Each row comes from the steps of one path. Every step used is in the known rows, and no mark comes twice. Write the path behind each row, first mark first.
Known rows:
u -> p -> w -> n: [ -7.7 -33.8   2.6  16.0   5.0 -20.9 -19.1  -9.9  -7.9 -13.9 -10.2  -9.2
  -8.5   5.0   1.9 -59.0  -3.8  -3.1  -0.4]
a -> g: [ 30.4  14.4   7.6 -10.4  -1.6  -7.8   1.4  12.5   4.2  22.6 -11.3   4.9
   5.1  -8.9  -2.8 -18.3 -19.8   3.7  -5.7]
g -> u -> p -> a -> b: [-22.7  -1.8  11.4 -11.8   1.3  38.5  16.2 -31.5  -6.1   6.6  42.0 -19.8
  -4.5 -20.1  -2.7  65.4  12.1 -14.4  -1.2]
a -> g -> u -> p -> w: [-17.6 -43.1  17.9   9.6  10.3 -37.6  -0.7 -36.5  16.2   0.4  -1.5   5.3
 -11.8   3.1  -3.5  -3.6  -8.4   4.5   6.2]
p -> u: [  3.3   3.2  10.5 -18.1   5.0 -30.9  19.7 -22.1  -5.1  15.6  16.1  -1.6
   9.7   2.5  -4.8  24.1  -4.7  -4.9  -5.3]
w -> n -> g -> u -> p -> a: [-21.5 -21.2  12.9  -8.3   2.5  -6.9  16.1 -42.1 -23.5   6.1  18.3 -11.3
   0.5   1.1  -4.1   6.2  12.1 -12.0   7.1]
u -> p: [-27.6 -26.9  13.1  16.4   5.9 -28.5  14.5 -33.6   3.4  -0.5   2.2   4.3
  -3.2   5.0  -3.0  12.1  -0.4  -2.2   9.6]
u -> p -> a: [-16.7 -10.8  16.5  -2.9   6.5 -16.9  24.5 -41.6  -8.7  -2.1  23.0  -3.7
   6.5  -5.9  -3.3  31.2   7.5  -9.6   8.2]
b -> a -> g -> n -> w: [ 44.4 -11.8 -11.2   1.3  -5.9  -8.3 -33.2  -2.1 -28.7   2.3 -17.2 -23.4
 -11.6   0.7   4.3 -10.0  -2.8   0.2   2.6]
b -> a: [-13.7  13.1   6.0  -4.3  -0.1  46.9  -4.8  -5.1  -0.6   7.0  18.9 -10.3
  -6.1  -8.0   2.6  38.4  10.1  -7.2  -9.7]
p -> a -> b: [ -3.7  15.3   4.9 -18.2  -0.2  46.7   9.2  -7.7  -7.8   0.0  40.6 -22.5
  -0.1 -24.5   0.0  54.4  10.2 -14.4  -4.1]
w -> n -> g -> u -> p: [-34.9 -41.4   8.3   7.6   0.8 -15.9   4.9 -35.8 -14.4  10.7  -3.7  -5.9
 -11.7  14.4  -4.5 -12.8   5.9  -5.0   8.0]
p -> w -> n: [  5.6 -21.1  -3.5   7.9   2.3  -7.1 -26.0   7.2  -9.7 -13.3 -11.1 -10.9
  -7.0   2.7   3.4 -65.5  -3.5  -2.4  -5.2]
g -> n -> w: [ 34.7 -23.7 -17.1   8.0  -5.5 -20.2 -32.4  -5.9 -30.4 -11.6 -17.2 -22.4
 -11.8   7.8   4.9 -13.9   3.1   1.1   9.3]
a -> g -> n: [ 56.8  -2.8 -11.4  -9.7   1.1 -43.5 -15.4   3.3  -9.6   9.2  10.0  -5.7
  -2.2   5.9  -1.8   3.0 -12.3   2.8  13.4]
b -> a -> g: [ 20.8  23.5  12.1 -13.5  -1.4  24.6  -1.8   9.2   3.8  27.7   1.6  -2.5
   0.7 -14.5  -1.2   8.4 -12.9  -1.7 -13.2]
b -> a -> g -> u -> p: [-28.0 -23.3  18.9   6.5   1.9  -4.5  13.3 -44.5   5.3  27.1   3.6   4.8
  -8.9   1.3  -6.1  27.1  -2.5  -1.0   0.1]
n -> w -> p -> a -> g -> u: [  9.6  -0.1   5.9 -14.2  -6.3   6.9   5.6 -27.8 -12.4  40.4 -14.3  -5.6
  -1.9  -7.1  -4.8   7.8  -0.7   1.3  -7.5]
a -> g -> u -> p -> w -> n: [ -2.0 -33.0   5.4  10.6   2.9 -18.0 -18.5 -12.5  -6.4   0.5 -14.2  -6.3
  -9.5   3.7  -0.3 -61.0  -8.2  -1.4  -3.4]
b -> a -> g -> n: [ 49.6   3.5  -7.9 -11.5   1.0 -20.6 -18.0   0.8 -10.1  13.1  19.1 -10.4
  -5.1   2.0  -0.4  21.5  -7.5  -1.0   8.3]
w -> p: [ -3.7   4.7  -4.1   5.7   2.4 -22.3  14.2 -17.2  -6.9  21.7 -23.6  -6.8
   3.9  -1.6  -0.8  16.3   7.4  -1.4   3.1]

Write each row's path:
[-19.2  -7.2   7.2 -15.2  -0.4  39.9   7.9 -21.8 -20.4   4.4  36.2 -28.9
  -6.5 -15.3  -1.9  34.8  13.6 -18.2  -1.4]
w -> n -> g -> u -> p -> a -> b
[ 10.6   7.9  -4.5 -12.8  -0.7  25.5   3.5 -18.5 -22.9   6.1  24.8 -35.0
  -2.7 -21.0   1.3  58.6  14.9 -14.7   1.5]
g -> n -> w -> p -> a -> b
[ 23.3   3.7   3.9 -15.6   3.5 -43.2  12.9 -34.1 -23.9  35.6  -7.2 -18.9
   6.4  -0.7  -3.1  35.5  -1.5  -6.4  -4.8]
b -> a -> g -> n -> w -> p -> u
[ 48.3  -8.1  -3.4 -11.0   4.1 -52.5  -3.5 -17.1 -14.0   8.5  21.4  -7.0
   1.0   2.6  -3.3  17.3  -8.6  -2.1  17.9]
u -> p -> a -> g -> n
[-20.2 -43.4  14.8  15.8  13.2 -42.7  -1.2 -30.0  14.5 -17.5   1.7   3.0
  -9.2   4.3  -0.8  -3.4  -4.6   1.9  10.0]
u -> p -> w
[  6.4 -13.8  -9.7 -10.9  -3.3   2.9 -19.0  25.7 -35.9  -5.1 -13.3 -23.4
  -5.1  13.2   2.1 -71.9   4.3  -9.7   2.3]
w -> n -> g
[-11.0 -28.9  -4.7 -11.1  -4.1  11.1 -17.7  -6.0 -20.9  10.3  -7.0 -14.3
 -14.1  14.0  -1.7 -42.0   7.8  -3.0  -0.6]
p -> w -> n -> g -> u
[  6.0 -25.5  -7.2  -9.2   1.0  -8.7 -24.8  21.7 -30.0 -12.7 -13.1 -23.9
  -8.8  12.6   2.7 -79.2   2.5  -8.1   4.0]
p -> w -> n -> g
[  3.1  -6.1  -8.0  12.3  -2.4 -17.8   0.1 -18.1 -21.9  17.3 -45.2 -18.2
  -1.7  -1.9   2.5  -0.2   8.5  -0.8   0.6]
n -> w -> p
[ 41.5 -23.1  -6.2   3.5  -3.2 -33.4 -21.9 -17.6 -31.0  -0.6 -15.3 -21.1
  -7.4   2.2   2.0 -11.0  -3.9  -0.8  10.6]
u -> p -> a -> g -> n -> w
[ -6.7 -28.4   7.8   9.4   2.9  -2.0 -20.6 -13.9  -7.3   3.4  -7.1 -10.2
 -11.7   1.1   0.6 -47.1  -4.8  -3.7  -7.0]
b -> a -> g -> u -> p -> w -> n
[ 16.9  -0.5  -4.3  -6.5   1.2 -21.9   8.7 -32.6 -30.6   8.3  -4.7 -22.2
   5.8  -7.0   0.7  26.6  14.3  -8.4   8.3]
g -> n -> w -> p -> a
[ 20.7 -12.1 -16.1  11.2  -1.5 -36.4  -8.0 -20.4 -28.0  13.8 -36.0 -22.8
  -4.3   4.0   2.6   7.2   9.5  -0.6   9.7]
g -> n -> w -> p
[-13.4 -18.2  -2.8 -14.8  -5.1  14.5  -4.5  -9.1 -16.2  17.3  -1.4  -9.0
 -10.9  12.8  -3.4  -9.8   9.7  -1.9   1.2]
n -> g -> u
[ 31.2  -7.1 -13.7   7.6  -1.9 -38.7  -7.5 -16.6 -26.1  21.3 -40.5 -21.2
  -2.8   0.8   1.7  -0.8   2.6   0.7   7.4]
a -> g -> n -> w -> p
[-27.4 -52.3  13.2   8.6  10.5 -36.7  -3.3 -35.0   6.5  -9.2   0.9  -2.0
 -14.5  10.3  -2.4  -8.6   0.2   1.2  10.9]
n -> g -> u -> p -> w
[-12.9 -37.7   2.7  13.9   3.3 -15.3 -19.4 -16.9  -8.1  -7.5  -9.3  -8.0
 -11.6   6.5   0.8 -54.7  -1.8  -2.4  -1.2]
g -> u -> p -> w -> n
[  4.4   4.5   1.4  -5.4   0.4  -9.2  14.5 -30.3 -26.1  10.4 -10.0 -18.8
   7.5 -10.7   0.5  20.5  13.9  -8.4   2.3]
n -> w -> p -> a
[-24.0 -19.9  15.0  -9.7   3.9  -9.7  22.3 -45.8 -16.7   6.7  22.2  -7.7
   1.1   0.1  -4.9  25.7  12.3 -10.1   8.8]
n -> g -> u -> p -> a
[ 50.4 -13.8 -10.9  -2.3  -5.1 -22.9 -26.5  -6.4 -32.2  -0.3 -15.2 -22.3
  -6.5   0.1   3.0 -16.0  -3.8  -0.2   7.4]
p -> a -> g -> n -> w
